Each row was made from one small tree. The marks that hang from a mark follow it in brackets, in the order of their numbers. Every link used is in the known rows. Write each row's tree.
Known rows:
J_321[J_333[J_622[J_383]] J_458[J_714]]: [39.7,-29.3,35.6,10.4,-7.4,-14.1,49.4,-1.4,-27.0,7.9,35.5,-10.9,0.2,31.5,12.9,9.5,-17.2,-19.0,-19.1,-55.5,-15.7]
J_63[J_10[J_317]]: [24.3,-18.1,13.3,15.9,-58.4,5.5,20.2,24.8,-19.0,-37.8,22.2,-7.5,-17.9,-25.1,-2.4,20.6,-39.3,-30.4,34.5,-21.1,-19.5]
J_714[J_10[J_63 J_317 J_887] J_383 J_458]: [41.5,-30.0,17.1,18.1,-53.6,-1.9,25.7,-18.1,27.1,-40.1,24.3,-23.6,23.1,-45.2,19.6,35.0,-31.5,-24.3,29.1,-30.2,-22.5]
J_63[J_10[J_317 J_887]]: [22.9,-13.6,3.9,19.1,-52.6,2.9,6.8,32.3,-0.6,-33.7,33.3,-9.8,-15.8,-19.8,-6.3,36.0,-52.9,-29.2,38.6,-23.3,-18.7]
J_458[J_321[J_333] J_714[J_10 J_383[J_622]]]: [53.6,-32.0,19.5,59.4,-17.4,-11.7,64.3,-8.9,-23.0,-24.5,1.2,-19.1,16.6,3.2,25.7,10.4,-4.6,-7.6,-13.4,-56.3,-32.9]
J_333[J_321]: [31.5,-5.8,21.7,31.7,-45.1,-1.1,21.7,-3.6,-7.7,-36.2,10.3,-9.1,-7.1,-13.5,-5.4,20.5,-3.8,-17.8,16.8,-27.3,-15.1]
J_458[J_321[J_333[J_622]] J_714[J_383]]: [48.4,-31.1,22.1,39.7,-31.8,0.3,48.8,5.1,-31.6,-8.3,26.6,-24.1,6.2,-7.6,10.9,14.4,1.1,-4.7,-32.1,-56.7,-12.3]
J_333[J_321[J_458[J_714[J_10[J_317]]]] J_622[J_383]]: [53.2,-32.6,15.0,32.7,-33.6,-12.0,40.5,-23.9,-11.5,-27.2,43.8,-17.4,10.0,30.1,20.7,1.1,-15.2,-23.9,-19.1,-37.8,-1.4]
J_321[J_333 J_458[J_714[J_383]]]: [31.4,-29.2,33.3,8.9,-5.5,-9.4,51.2,7.7,-23.7,-3.8,14.7,-16.9,4.2,17.9,17.5,17.8,-28.8,-13.2,10.1,-57.9,-34.6]
J_458[J_714[J_10[J_63]]]: [20.1,-15.5,9.0,21.6,-45.9,9.6,35.2,-25.0,6.4,-25.1,23.0,-19.7,10.3,-6.6,10.9,24.7,-33.7,-16.8,1.0,-27.4,-22.2]
J_10[J_317 J_887]: [24.3,-9.7,16.4,13.1,-50.2,4.6,10.5,9.3,18.0,-33.6,31.7,-14.3,-4.6,-9.7,-4.8,31.1,-52.4,-32.8,24.6,-26.1,-20.9]
J_321[J_458]: [23.2,-10.6,23.1,13.1,-25.9,-10.3,23.3,2.6,-10.3,-12.6,13.5,-6.9,-11.0,11.6,3.0,21.9,-23.0,-26.6,27.9,-35.4,-24.8]
J_714[J_10[J_63] J_383 J_458[J_321]]: [52.3,-33.0,16.0,40.2,-52.2,-5.0,36.9,-24.4,-4.3,-26.7,7.0,-25.6,19.2,-54.0,22.5,27.1,14.0,-12.0,8.3,-32.4,-17.9]
J_321[J_333[J_622]]: [29.9,-11.3,35.0,18.7,-32.3,0.4,43.3,-2.0,-12.1,-15.3,19.6,-6.0,-8.1,-0.4,1.5,25.7,-10.0,-18.6,8.2,-42.4,-13.2]
J_458[J_714[J_10[J_63 J_887] J_383]]: [30.5,-22.7,6.6,21.1,-41.6,9.5,25.0,-13.6,15.9,-20.1,26.7,-23.5,19.0,-8.9,10.1,34.8,-33.8,-13.9,4.3,-34.7,-25.6]
J_333[J_321[J_458[J_714]] J_622]: [32.3,-11.3,13.4,37.7,-21.3,-12.1,21.9,-6.2,-21.2,-15.1,34.2,-13.7,-5.6,22.0,5.1,12.3,-9.2,-12.5,-15.1,-50.5,-5.5]
J_714[J_10[J_887] J_383[J_622] J_458]: [42.9,-22.2,20.0,39.6,-29.1,-20.8,29.4,-5.7,7.8,-31.2,5.4,-5.0,19.1,-30.0,19.0,25.2,-11.2,-17.1,30.1,-54.1,-32.9]
J_333[J_321 J_622]: [37.6,-7.5,21.1,35.7,-47.6,0.5,19.8,-6.3,-12.2,-31.7,20.8,-7.0,-7.7,-10.1,-6.2,19.2,9.3,-17.0,-0.3,-32.7,-1.9]
J_333[J_321[J_458]]: [34.7,-8.7,21.3,30.3,-25.2,-15.3,20.4,-3.8,-13.3,-23.6,10.9,-7.9,-11.8,9.5,2.5,22.1,-5.8,-20.8,23.0,-33.2,-16.5]
J_714[J_458]: [21.7,-13.9,27.5,15.7,-44.2,-7.1,23.0,-1.6,-6.4,-25.2,15.2,-9.1,-0.9,-39.8,6.0,18.4,-18.7,-19.5,23.6,-41.4,-21.2]
J_317[J_10]: [20.0,-11.5,18.9,17.5,-38.8,8.2,31.1,7.0,-13.8,-24.2,12.6,-11.8,-5.3,-18.8,-10.7,24.6,-17.7,-24.9,30.4,-36.0,-21.3]
J_714[J_383[J_622]]: [41.6,-19.2,31.1,29.3,-31.6,-8.7,30.5,8.8,-20.9,-33.9,-7.0,-2.9,1.5,-15.1,-0.8,9.1,-2.7,-23.9,14.0,-37.3,-35.6]
J_714[J_10[J_63 J_317 J_887] J_383[J_622]]: [48.5,-23.1,15.9,34.9,-38.8,-2.8,28.3,-15.3,22.5,-46.1,8.6,-14.4,16.4,-13.0,10.2,30.1,-28.6,-31.4,19.1,-23.2,-31.6]

Write each row's tree:
[55.8,-25.8,10.5,63.1,-31.0,-24.8,28.8,-5.5,0.7,-28.0,6.0,-15.2,18.3,-34.0,20.9,25.4,3.3,-12.9,13.3,-53.5,-25.4]
J_714[J_10[J_887] J_383[J_622] J_458[J_321]]
[56.7,-33.2,18.5,41.6,-33.5,0.9,58.8,-33.0,-13.6,-4.5,32.4,-26.1,16.1,1.0,20.7,19.5,4.7,-11.6,-42.1,-36.9,-4.7]
J_458[J_321[J_333[J_622[J_383]]] J_714[J_10[J_63]]]
[27.2,-10.7,14.1,31.3,-20.7,-12.7,23.8,-3.7,-16.2,-18.3,22.4,-17.6,-6.7,16.7,7.3,14.0,-22.5,-13.2,-0.9,-45.5,-18.0]
J_333[J_321[J_458[J_714]]]
[56.6,-28.6,36.7,52.4,-16.4,-25.3,50.1,2.8,-27.8,-23.6,-9.9,-11.7,10.2,-41.6,19.3,13.9,14.2,-10.7,3.7,-59.0,-31.2]
J_714[J_383[J_622] J_458[J_321[J_333]]]
[36.7,-19.1,12.4,44.7,-51.5,-10.1,34.0,-18.6,-3.0,-26.5,16.2,-18.0,7.7,-36.3,19.5,22.5,-0.4,-12.0,15.2,-40.7,-13.8]
J_714[J_10 J_458[J_321]]
[26.8,-8.3,13.6,14.1,-51.4,7.4,8.0,-2.0,26.5,-33.9,27.5,-19.6,-0.6,-21.5,-5.0,39.1,-48.4,-34.4,16.7,-15.2,-18.5]
J_10[J_63 J_317 J_887]
[23.2,-4.9,7.4,20.6,-34.7,8.3,15.9,0.8,11.5,-19.8,21.9,-18.7,0.3,-23.6,-15.4,48.8,-28.7,-27.2,26.3,-29.2,-19.6]
J_317[J_10[J_63 J_887]]
[52.1,-17.8,28.4,30.1,-46.4,-2.5,23.3,-6.5,-20.6,-24.0,24.3,-7.2,-1.5,-7.2,-5.9,9.5,21.0,-19.7,-12.3,-28.2,-0.6]
J_333[J_321 J_622[J_383]]
[40.2,-22.6,5.9,37.7,-20.4,-13.1,26.6,-8.0,2.3,-19.5,26.6,-21.3,12.6,22.8,17.7,28.0,-21.3,-7.8,12.3,-50.9,-21.5]
J_333[J_321[J_458[J_714[J_10[J_887] J_383]]]]
[38.8,-27.4,34.3,29.1,9.7,-23.4,55.0,5.6,-31.2,-10.6,0.7,-8.4,5.3,22.8,20.0,8.5,-23.0,-15.9,2.5,-65.0,-43.3]
J_321[J_333 J_458[J_714[J_383[J_622]]]]
[40.4,-8.0,20.9,36.6,-26.4,-14.5,21.0,-6.7,-18.3,-20.7,22.3,-8.1,-12.3,13.8,1.2,20.3,8.3,-19.6,7.0,-39.2,-3.1]
J_333[J_321[J_458] J_622]
[43.6,-24.0,24.6,36.3,-33.9,-7.6,42.6,-10.0,-11.0,-35.7,-6.8,-2.1,9.2,-5.7,10.8,12.4,-0.4,-22.0,22.7,-37.2,-35.0]
J_714[J_10 J_383[J_622]]
[47.1,-29.6,23.1,35.9,-48.4,-9.3,26.4,4.3,-20.6,-21.7,9.5,-19.3,7.6,-53.3,11.9,16.6,9.4,-10.9,6.5,-44.7,-19.2]
J_714[J_383 J_458[J_321]]
[35.9,-18.5,29.4,37.3,-31.9,-13.8,42.8,-2.6,-14.3,-15.1,11.1,-17.3,0.8,-38.4,17.1,26.0,-3.9,-11.3,7.6,-50.4,-19.5]
J_714[J_458[J_321[J_333]]]
[47.4,-21.7,21.3,46.9,-5.4,-25.1,31.0,1.2,-30.5,-27.4,2.3,-11.3,4.3,12.0,11.5,1.9,-3.1,-13.7,-4.6,-54.7,-30.7]
J_333[J_321[J_458[J_714[J_383[J_622]]]]]
[41.9,-32.6,25.4,21.6,-11.1,-6.0,61.5,-25.3,-12.8,-4.2,24.3,-20.5,15.4,20.8,26.4,25.6,-11.1,-11.1,-5.9,-51.8,-19.3]
J_321[J_333[J_622] J_458[J_714[J_10[J_63] J_383]]]
[56.6,-39.1,19.3,38.6,-42.4,0.4,60.6,-18.6,-13.9,-18.1,43.5,-24.9,15.4,9.7,23.5,6.1,-16.3,-18.4,-35.9,-40.0,-5.1]
J_458[J_321[J_333[J_622[J_383]]] J_714[J_10[J_317]]]
[43.4,-18.9,29.5,43.2,-33.7,-13.4,43.0,-5.9,-19.6,-12.5,23.6,-14.5,-0.5,-34.6,15.4,23.8,8.6,-10.5,-7.0,-56.5,-5.0]
J_714[J_458[J_321[J_333[J_622]]]]
[38.8,-33.5,26.9,21.3,-10.7,-10.3,62.1,-14.0,-19.2,-4.3,26.6,-14.2,11.6,32.2,26.6,17.3,-15.8,-9.2,1.7,-61.5,-20.0]
J_321[J_333[J_622] J_458[J_714[J_10 J_383]]]
